What can hang from each mark:
q_309: q_86
q_50: q_86
q_762: q_744
q_86: q_50 q_599
q_171: q_86 q_736
q_736: q_50 q_171 q_309 q_744
q_599: q_762

Known rows, with every way that one mark hangs from another:
q_736{q_171{q_86}}: [ 0.57  0.87 -0.66 -0.95  0.52  1.46  0.63 -0.52  0.57  0.71 -0.51 -1.65
 -0.94  1.62  2.34 -1.20  1.89 -0.64  0.82 -0.47  0.97  0.11 -1.05]
q_171{q_86}: [-0.78  1.40  1.14 -2.68 -1.81  0.01  1.81 -0.70  0.50  0.09 -0.81 -0.84
  0.21  0.69  1.55 -1.76  0.97 -1.48 -0.04  0.60  0.60  1.40  0.34]
q_736{q_309 q_744}: [-1.14  0.24 -0.63  0.65 -0.42  0.69  2.67 -1.98  3.06 -1.41  1.75 -0.38
  0.53  2.49  0.53  0.66 -0.28 -1.18  0.87  1.84 -0.46 -2.07 -0.24]
q_171{q_86{q_50}}: [-1.10  1.52  0.97 -2.69  0.79  0.96 -1.57 -0.51 -1.07  0.73  0.09  1.60
 -1.55  0.71 -0.89 -0.90  1.31 -1.95 -0.69  0.23  0.06  1.60  0.12]
q_309{q_86{q_50 q_599{q_762}}}: [ 0.36  0.98  1.64  0.63  1.68 -2.80 -3.43  2.13 -0.19  1.93  1.20  1.44
 -0.19 -1.39 -1.63  1.56 -1.22  2.62 -0.90 -1.09  0.54 -0.28  1.10]
q_50{q_86{q_599{q_762{q_744}}}}: [ 1.24  0.71  1.05 -0.17 -1.36 -3.49  1.39  1.18 -2.19 -2.19 -1.98  0.81
  5.32 -3.49 -1.16  1.83 -3.28  1.22  1.49  0.02  1.83  4.41  3.32]
q_50{q_86{q_599}}: [ 0.14  0.25  0.95 -1.47 -1.85 -2.12  2.61 -0.09 -2.42 -3.01 -2.86 -0.94
  2.89 -2.03  1.00 -0.64 -1.06  0.33 -0.48  1.86 -1.64  1.64  1.32]
q_309{q_86{q_50 q_599}}: [ 0.35  0.86 -0.16 -0.48  1.57 -2.25 -2.27  0.62 -0.81  0.68  0.90  0.27
 -0.76 -0.49 -0.19  0.75 -1.44  0.97 -0.56  0.18 -0.63 -1.57 -0.17]
q_86{q_50 q_599}: [-0.62  0.94  0.20 -1.39  1.85 -1.23 -1.55  0.79 -2.07 -0.51 -0.87  0.48
  1.47  0.55 -1.64 -0.71 -0.22 -0.04 -0.33  0.13 -0.91 -0.22  1.34]
q_86{q_50}: [-0.43  2.45  0.07 -0.73  0.83  0.20 -2.00  0.85  0.31  1.28  0.48  0.83
 -0.41  1.89 -1.21 -0.32  0.38 -1.86  0.34 -0.18  0.20  0.02  0.29]
q_171{q_736}: [-0.63  0.66  0.81 -1.49 -3.97  0.12  1.46  1.31  1.60  1.11 -1.56 -1.39
  0.09  0.47  1.44 -2.26  1.57 -1.41  0.62 -0.38  0.29  1.31  0.13]
q_736{q_50{q_86} q_309 q_744}: [-0.42 -1.08 -3.18  2.61  0.43  1.96  1.34 -2.28  0.30 -2.02  0.83  0.50
 -0.34  0.46  0.85  0.63 -1.38 -0.23  0.46  1.26 -0.99 -2.55 -1.06]
q_171{q_86{q_599} q_736{q_744}}: [-1.71 -1.55  2.34 -3.42 -2.50  0.51  2.12 -2.13 -1.38 -1.83 -1.44 -1.20
  0.66 -1.62 -0.99 -2.52  1.61 -1.42 -2.73  2.38 -1.74  2.59  1.01]
q_171{q_86 q_736}: [-1.48  0.33  2.34 -3.46 -4.13  0.93  1.83 -0.06  0.54  0.85 -2.42 -0.57
 -1.53 -0.31  1.23 -2.45  2.54 -1.83 -0.63  0.47 -0.06  2.98 -0.53]
q_762{q_744}: [ 0.91  2.09 -1.26 -1.34 -1.80 -1.06  1.51  0.63  1.31 -0.06  0.57 -1.47
  4.03  0.92  0.27 -0.36 -1.79 -1.76  3.23 -0.19  2.93  1.64  0.92]
q_309{q_86{q_599{q_762}}}: [ 1.41  0.80  2.43  0.44 -0.94 -3.42 -0.08  2.04  1.47  1.19  0.07 -0.64
  2.13 -1.30  0.23  0.84 -2.07  2.78  0.23 -0.99  1.09 -0.33  1.18]
q_50{q_86{q_599{q_762}}}: [ 0.59  0.51  2.96 -0.17 -1.05 -2.44  1.39  1.41 -1.78 -1.52 -2.74  0.32
  3.29 -2.79 -0.38  0.54 -0.91  1.54 -0.61  0.35 -0.26  2.99  2.88]
q_171{q_86{q_50 q_599}}: [-0.86  0.64  0.74 -2.78  1.45 -0.85 -1.08 -0.23 -3.48 -0.71 -1.01  1.32
  0.07 -0.72 -1.95 -1.08  0.55 -0.60 -1.23  1.07 -0.92  1.23  1.37]
q_171{q_736{q_50{q_86{q_599{q_762}}}}}: [ 1.08 -1.18  0.54  0.94 -2.10 -0.77  0.13  2.29 -2.69  0.17 -3.38  0.55
  1.11 -3.40 -0.52 -1.11 -0.07  1.85 -0.92 -1.77 -0.30  2.36  1.29]
q_50{q_86}: [-0.20  1.93  0.88 -1.07 -2.67 -0.41  1.66 -0.72 -0.23 -1.27 -2.46 -0.25
  1.10 -0.94  1.44 -0.67 -0.44 -0.99  0.12  1.46 -0.43  1.67  0.27]

Rows:
[-0.10 -0.60 -1.80  0.35 -1.57  2.99 -0.65 -0.40  2.02  0.83  0.73 -1.37
  0.38  1.35 -0.40 -2.83  1.21 -1.83  0.28 -0.49 -0.22 -0.77 -0.65] | q_171{q_736{q_50 q_744}}
[-1.96 -0.63  1.96 -2.83 -3.29  1.99  1.11 -2.33  1.02 -0.11 -0.41 -0.74
 -0.81 -0.01  0.12 -2.20  2.25 -2.92 -2.14  1.95 -0.78  2.85 -0.30] | q_171{q_86 q_736{q_744}}
[ 0.74  1.74  0.43 -0.07  1.85 -2.41 -2.53  2.55 -1.77  0.36  0.70  1.57
  3.92 -1.39 -4.15  1.83 -1.94  0.42  1.75 -1.31  2.35  2.86  3.09] | q_86{q_50 q_599{q_762{q_744}}}
[-0.46  1.30  1.69 -0.23  1.79 -1.94 -2.58  2.67 -1.05  0.59 -0.27  1.93
  1.77 -0.71 -2.85  0.59 -0.14  0.96 -0.53 -1.20  0.07  1.05  2.49] | q_86{q_50 q_599{q_762}}
[ 0.68 -0.41 -1.30  0.64  1.24  1.05  2.18 -0.37  0.56  0.04  0.00 -0.36
 -1.95  1.83  3.06  0.42  1.34  0.33  1.44 -0.64  0.73 -2.12 -1.66] | q_736{q_171{q_86} q_309}
[-1.30  0.17 -0.99  2.26  2.17  0.71 -2.04 -2.09  2.41  0.68  3.97  1.45
 -3.66  1.61 -0.59  2.72 -1.26 -0.20 -0.26  1.54 -0.81 -3.48 -1.91] | q_736{q_309{q_86{q_50}} q_744}
[-2.07  0.48  1.43 -3.28 -1.50  1.51 -1.63  0.31 -1.84  1.85 -1.50  1.54
 -3.42 -0.44 -1.30 -1.46  2.72 -2.52 -1.55 -0.44 -0.55  2.95 -0.59] | q_171{q_86{q_50} q_736}
[-0.46 -0.85 -1.55  0.85 -2.93  2.73 -0.26 -1.74 -0.32 -0.99 -1.10 -0.77
 -0.63 -0.65  0.04 -1.84  0.48 -1.72 -0.59  0.90 -1.50  1.16 -1.07] | q_171{q_736{q_50{q_86} q_744}}
[ 0.32 -2.22 -3.10  3.15 -1.35  1.48 -0.02 -0.95  3.14  1.51  2.57 -0.59
 -3.64  1.05  1.85  0.60 -0.80  0.49  0.31 -0.68 -0.18 -4.06 -3.12] | q_171{q_736{q_50 q_309{q_86} q_744}}
[-0.89 -0.77  4.29 -2.78 -2.68 -1.16  1.57  2.02 -1.51  0.37 -3.08  0.14
  0.98 -2.56 -0.41 -1.34  1.62  0.80 -2.09 -0.79  0.25  3.96  2.23] | q_171{q_86{q_599{q_762}} q_736}
[-0.39 -1.79 -2.65  2.17 -0.96  2.79  0.78 -0.70  1.99  0.25  1.22 -0.08
 -1.38  1.33 -0.05 -0.87  0.68 -0.86  0.53 -0.64 -0.42 -2.61 -1.21] | q_171{q_736{q_50 q_309 q_744}}
[ 2.25 -0.35 -1.90  1.24 -0.27 -2.19 -0.26  1.34 -2.75 -1.36 -1.02  0.64
  5.17 -2.63 -1.66  0.83 -3.13  1.87  2.17 -1.77  2.26  2.40  2.24] | q_736{q_50{q_86{q_599{q_762{q_744}}}}}
[ 1.01 -0.65  0.06 -1.54  1.28 -0.22  1.48  0.37 -1.53 -1.23 -1.47 -1.75
  1.62  0.27  1.77 -1.42  1.39  0.63 -0.07 -0.30  0.02 -0.32  0.01] | q_736{q_171{q_86{q_599}}}
[-1.08 -0.72 -1.74  1.10  4.32  3.17 -1.49 -2.54 -0.31 -0.18  2.07  1.29
 -4.09  2.61 -0.58  1.57  1.38 -1.30 -0.36  0.92 -0.86 -2.13 -2.09] | q_736{q_171{q_86{q_50}} q_309 q_744}
[ 0.17 -0.59 -2.16  2.67  2.22  1.79  1.15 -1.84  3.11 -0.49  2.10 -1.30
 -0.24  3.34  2.23  1.05  0.42 -0.48  1.54  0.69 -0.42 -3.89 -1.51] | q_736{q_171 q_309 q_744}
[ 2.38 -1.00 -1.40  3.41  2.20 -0.18 -0.97  1.88 -2.60 -0.33 -1.68 -0.74
  2.17 -1.39  0.82  0.07 -0.72  3.32  0.79 -2.23  0.41 -0.51  0.54] | q_736{q_50{q_86{q_599{q_762}}} q_171}
[-0.23 -1.26  0.44  0.71 -0.36 -1.67 -0.50  1.20 -1.06  0.98 -0.13  1.36
 -3.78 -1.19  0.18  1.64 -1.28  1.85 -1.14 -0.52 -1.32 -1.98 -1.95] | q_171{q_736{q_309{q_86{q_50 q_599}}}}
[-1.58 -1.47  4.05 -2.05 -2.25  0.04  0.94 -0.53 -0.52 -0.76 -0.98  0.01
  1.07 -2.35 -2.38 -1.01  1.79  0.01 -2.60  1.01 -0.63  3.89  2.41] | q_171{q_86{q_599{q_762}} q_736{q_744}}
[ 2.26 -1.23 -1.17  3.83  1.38 -2.45  0.66  2.42  0.70  1.64  1.54  0.43
  0.37 -0.51  1.15  2.12 -2.45  4.63  1.03 -3.04  1.33 -4.13 -0.53] | q_736{q_50 q_309{q_86{q_599{q_762}}}}
[ 0.53 -0.50 -1.43  0.01 -3.55  1.19  0.26  0.86 -1.13  0.50 -2.55 -0.35
 -1.06 -1.40  1.58 -1.75  0.31 -0.85  0.32 -1.01 -0.47  1.07 -0.85] | q_171{q_736{q_50{q_86}}}
[-0.28  0.09 -0.19 -0.36  0.98  2.65  0.07 -2.76  1.38 -0.66  1.26 -1.85
 -0.17  2.08  0.91 -0.92  2.05 -1.47 -0.13  1.07 -0.11 -0.21 -1.00] | q_736{q_171{q_86} q_744}
[-0.52 -0.82 -0.63 -0.48  4.71  1.64 -2.35 -2.43 -2.35 -1.67  1.10 -0.08
 -0.69  0.79 -1.70 -0.41  1.25 -0.90 -1.52  1.47 -1.62 -0.33 -0.07] | q_736{q_171{q_86{q_50 q_599}} q_744}
[-0.63  0.35 -0.75 -0.02  3.48  3.04 -3.66 -2.55  0.19  0.34  2.17  0.22
 -2.67  2.11 -1.05 -0.08  2.11 -2.16 -0.81  1.19 -0.43 -0.35 -1.05] | q_736{q_171{q_86{q_50}} q_744}
[-0.23 -1.00 -1.22  1.07  1.67  2.61  1.82 -2.79  1.78 -1.06  1.41 -0.64
 -1.90  2.43  1.44  0.75  1.25 -0.70  0.65  1.06 -0.34 -2.45 -2.14] | q_736{q_171{q_86} q_309 q_744}
[-0.99 -0.92  0.14  1.60 -0.35  1.24 -2.05 -1.43  1.63  1.67  2.29  1.26
 -5.61  0.29 -0.54  2.27 -0.23 -0.75 -1.15  1.07 -1.26 -1.86 -2.96] | q_171{q_736{q_309{q_86{q_50}} q_744}}
[-1.04  0.73  2.61 -2.04  1.98 -1.27 -2.15  0.95 -2.70  0.52 -0.72  2.45
  0.42 -1.40 -3.05  0.25  0.74  0.81 -1.82 -0.66  0.02  2.86  2.55] | q_171{q_86{q_50 q_599{q_762}}}
[ 1.30  1.10  1.03 -0.70 -0.65 -3.62  1.11  1.88  0.07 -0.26 -0.09 -0.47
  5.84 -0.96 -1.82  0.85 -2.04  1.00  2.12 -1.25  3.10  2.76  3.27] | q_86{q_599{q_762{q_744}}}
[ 1.19 -0.83 -3.80  3.35  1.18  1.02  0.24 -1.50  3.34  0.67  3.89 -0.44
 -1.56  1.94  1.88  1.15 -2.04  0.80  1.42 -0.15  0.23 -5.65 -2.85] | q_736{q_50 q_309{q_86} q_744}
[ 2.59 -1.00 -0.21  3.82  2.07 -2.55  0.90  2.60  1.72  1.22  0.99 -0.26
 -0.63 -0.37  2.63  3.33 -1.60  4.55  1.39 -2.06  1.44 -3.98 -1.25] | q_736{q_171 q_309{q_86{q_599{q_762}}}}
[ 1.09 -0.83 -2.16  3.66  1.57  1.32  0.21 -1.87  3.85  0.28  3.37 -1.71
 -2.40  2.38  3.42  2.33 -0.98  1.02  1.58  0.75 -0.07 -5.14 -3.48] | q_736{q_171 q_309{q_86} q_744}
